Each row was made from one walk, in order. Every step used is in the known rows, and no mark comes twice. Write each row's walk.
In the rows, zero is written as 128.
Known rows
sineb povo zovif ziro mafe fumap: [147 106 163 102 121 131 125 122 181 115 140 187 135 148 127  62 112 126
 141 129 160  78 162 157  91 148 121 116 136  82]
mafe ziro zovif: [120 122 121 100 125 158 131 123 153 129 108  95 131 135 148  92 147 127
 129 118 119 158 127  65 170 122 140 121 120 151]
sineb povo zovif: [127 112 104 136 144 111 124 142 112 151 160 164 138 134 119 120 133 126
 134 135  98 104 134 130 140 143 106 148 132  81]
ziro mafe fumap: [124 115 142 115 114 156 129 124 151 104  74 111 121 120 153  87 112 128
 126 126 149 169 132 122 139 114 148 130 122 139]
ziro mafe fumap sineb: [125  82 150 122 119 147 139 120 142 100 114 115 114 124 150 142  98 126
 139 130 131 158 149 164 139 119 147 123 131 147]
ziro mafe fumap sineb povo: [129 113 134 122 133 136 144 120 144 102 130 154 111 143 143 150  95 124
 149 132 120  98 171 179 145 135 134 132 147 111]
nobi povo zovif: [143  53 114 142 130  91 125 142 111 157 145 128 152 136 112 130 125 120
 131 131 101 114  92 162 138 130 124 147 130 120]
bano ziro: [125 122  88 172 127 134 114 130 112 156 111  79 145 153 123 100 165 138
 106 141  90 177 103 106 101 124  88 155 122 146]
fumap mafe: [117 182 122 132 135 129 118 150 123 146  97 119 101 101 130 179 128 126
 106 131 115 154 109  96 140 113 124 142 129 144]
nobi povo sineb: [132 106 113 142 136  89 131 133 109 145 182 124 147 142 109 147 127 125
 135 128  98 119 105 166 133 121 141 147 139 139]
sineb povo zovif fumap mafe: [136 175 130 133 150 104 121 145 108 142 153 206 116 115 105 155 109 129
 130 135 133   4 140 132 146 138  99 130 135  84]
fumap zovif: [128 196 109 137 133 128 132 141  77 155 116  92 116 113 131 187 156 128
 122 125 102 156 123 126 130 122 148 137 119 148]
sineb povo: [115 153  83 139 143 115 123 142 114 146 123 131 117 132 122 151 145 125
 130 134 108 112 125 122 142 136 123 153 135 111]
ziro mafe fumap zovif povo ridi: [148 129 170 116 111 126 141 115 118 106 100 146 117 116 129 138 111 108
 133 110 155 158 145 120 130 136 196 111 119 110]
ridi povo zovif: [118  94 113 139 132 117 122 133 114 150 113 129 139 131 113 129 126 126
 117 133  90  67 110 122 132 109 125 165 122 108]
bano ziro mafe fumap: [138 112 134 150 107 167 125 117 151 119  80  96 143 158 146  43 127 136
 113 136 119 170 129 118 109 120 100 142 126 145]
fumap mafe ziro: [126 175 137 108 126 164 124 135 126 164  96 120 102 120 155 142 130 120
 116 132 115 144 114  86 175 116 132 137 133 151]
bano ziro zovif povo ridi: [130  76 120 158 120  99 118 115 149 111 133 122 153 155  94  94 155 121
 116 113 114 176 118  45  98 144 119 124 118 110]
povo ridi: [112  59 114 142 117 123 118 122 117 140 101 121 111 110 127 128 156 115
 123 123 117 158 100 110 128 114 168 144 112 111]
bano ziro mafe fumap sineb: [138  81 140 154 112 158 139 113 142 115 119 103 139 162 143  98 113 136
 123 138 102 160 148 161 110 124 100 131 136 152]
nobi povo zovif ziro: [148  52 126 130 126  83 116 135 142 161 159 135 148 151 100 131 138 121
 134 131 140  96  94 179  78 140 127 126 130 123]
mafe fumap zovif: [147 191 114 127 136 169 147 124  87 151 110 107 114  99 154 139 142 130
 136 124 118 160 130 121 114 124 160 133 120 151]
fumap mafe ziro zovif: [121 184 148  96 128 160 130 132 162 134 101 121 109 118 146 127 125 119
 114 117 114 131 131  52 175 118 130 117 126 155]
fumap zovif povo: [132 207 110 136 143  98 129 143  74 149 132 103 131 122 113 213 151 127
 125 123 126 184 121  99 133 143 148 128 122 141]
zovif ziro mafe fumap: [132 112 155 105 107 146 117 118 181 110  87 116 118 137 140  88 120 131
 129 125 183 150 134 136  79 124 152 109 124 141]
mafe ziro bano: [ 97 123  91 113 117 158 129 123 110 124  99  82 130 109 157 101 156 127
 133 129 131 179 104 155 171 124 125 134 130 142]
zovif fumap mafe ziro: [131 174 139 109 127 154 125 130 115 152 100 131  99 116 142 139 129 129
 123 128 155  66 113  99 173 114 137 121 125 147]
fumap sineb povo zovif ziro: [133  84 124 132 147  94 126 131 135 148 209 176 129 150 105 178 138 123
 149 138 115  82 147 187  81 159 103 122 144  93]
ziro mafe: [105 118 137 126 111 112 113 139 141 111  82  92 121 136 129 134 118 130
 113 128 130 164 126 126 156 109 136 136 119 135]
povo zovif fumap mafe: [135 141 145 131 137 113 121 142 110 139 137 165 119  96 114 148 108 135
 114 134 145  68 117 117 140 121 106 123 120 115]
mafe fumap: [130 120 102 127 133 167 135 123 121 140 102 107 120 109 153  95 139 131
 132 131 136 181 108 100 117 121 148 140 123 143]

Write each row's walk
[106 144 111 143 134 114 130 129 114 139 148 124 135 132 112 141 129 128
 125 132  86  79 112 123 132  99 138 163 134 126] => ridi povo sineb
[148 194 152 111 125 127 138 127 112 111 101 121 126 123 134 153 110 128
 129 117 152 178 150 115 138 138 164 118 124 139] => ziro mafe fumap zovif povo
[132 114 146 113 127 127 134 117 174 106 143 162 109 152 128 151 108 125
 155 130 153  79 171 194  89 146 138 111 145 116] => zovif ziro mafe fumap sineb povo
[141  74 154 120 133 135 144 123 141 105 167 187 131 141 139 118  84 124
 155 135 110  90 179 188 147 141 115 125 145  89] => ziro mafe fumap sineb povo zovif
[135 199 126 127 128 119 120 135 112 163 127  98 115 128 118 191 163 131
 122 124 139 136 121 140  72 134 152 117 120 148] => fumap zovif ziro
[115  86 100 142 133 111 123 124 115 140 119 161 105 123 118 137 147 108
 135 123 105  96 121 124 135 135 156 149 125  77] => sineb povo ridi
[119 158 125 124 144  82 131 131 138  97 202 136 160 129  98 138 122 133
 131 115 132 193 137  53 132 139 126 113 131 129] => ziro zovif povo sineb
[132  53 126 145 140 103 132 130  95 131 185 144 138 118 115 166 121 137
 139 135 132  81 127 172 131 131 117 121 122 120] => povo zovif fumap sineb
[125 151 140 100 135 122 139 119 146 117 200 133 160 149 125  99 127 124
 138 117 128 181 140  45 169 141 135 111 136 137] => mafe ziro zovif povo sineb
[107  96 111 127 124 109 113 131 135 114 150 122 143 103 119 102 150 133
 128 131 153 161 107 190  76 138 103 112 123 114] => povo zovif ziro bano
[131  85 122 136 134 111 121 131 102 134 150 139 143 116 117 109 136 137
 126 133 148  85 110 127 132 125 115 126 114 113] => povo zovif fumap
[100 186 118 111 120 162 129 134 120 129  87 111 105  92 158 131 132 121
 117 130 126 155 109 146 178 117 118 132 138 149] => fumap mafe ziro bano
[129 144 100 155 134 100 118 130 144 116 136  94 165 160  98 115 149 139
 111 124 114 200 118  41 105 146  82 127 125 140] => bano ziro zovif povo
[121 188 136 123 141 111 122 138 146 103 106 138 109 100 108 165 118 137
 114 115 157  64 126  74 136 114 125 111 118 141] => ziro zovif fumap mafe
[147 209 169 112 128 122 149 123 108 103 174 148 145 132 127 133  99 128
 135 120 143 176 167 124 136 136 161 111 135 134] => ziro mafe fumap zovif povo sineb
[120 148 139 109 127 146 131 126 109 117 131 157 125  90 143  99 119 126
 127 131 155  70 118 167 178 124 102 110 129 121] => povo zovif fumap mafe ziro bano
[123 132 102 159 126 129 119 129 146 120 121  83 156 151 117  86 156 140
 109 128  89 166 122  69 104 127  84 136 119 146] => bano ziro zovif
[141 112 125 156 127 146 142 116 142 116 134 142 132 180 135 105 111 130
 136 140  90 101 170 174 114 141  89 140 149 119] => bano ziro mafe fumap sineb povo
[101 101 106 131 125 103 114 127 139 119 118 129 141 117 105 120 144 128
 127 128 136  65 104 197  78 120 112 138 128 104] => ridi povo zovif ziro bano
[143  75 175 103 107 145 121 118 182 111 125 148 141 137 136  55 114 132
 128 129 171 143 143 145  84 132 132 106 121 118] => povo zovif ziro mafe fumap
[108 185 120 112 126 149 127 127 109 113  93 123 105  91 144 128 131 130
 125 128 165  78 108 159 176 116 121 113 130 143] => zovif fumap mafe ziro bano
[148 136 162 106 128 150 126 131 116 155 136 163 120 118 138 109 120 129
 124 134 143  57 119 110 175 121 118 119 123 125] => povo zovif fumap mafe ziro
[132  88 109 134 139 159 146 117 112 137 139 115 116 107 152 151 128 128
 146 131 118 171 126 145 113 125 140 129 131 150] => mafe fumap sineb
[131  82 161 113 114 138 130 117 177 107 126 120 114 141 137 142 111 131
 140 129 165 142 150 181  80 128 147 102 132 152] => zovif ziro mafe fumap sineb
[115 101 119 136 139 100 136 126 130  97 154 117 128 115 110 186 126 143
 143 118 143  84 137 128 131 123 128 104 119 145] => ziro zovif fumap sineb
[162 194 145 145 119 137 136 122 110 123 111 110 148 162 127 110 125 135
 115 127 126 177 149 112 108 142 115 124 127 144] => bano ziro mafe fumap zovif povo
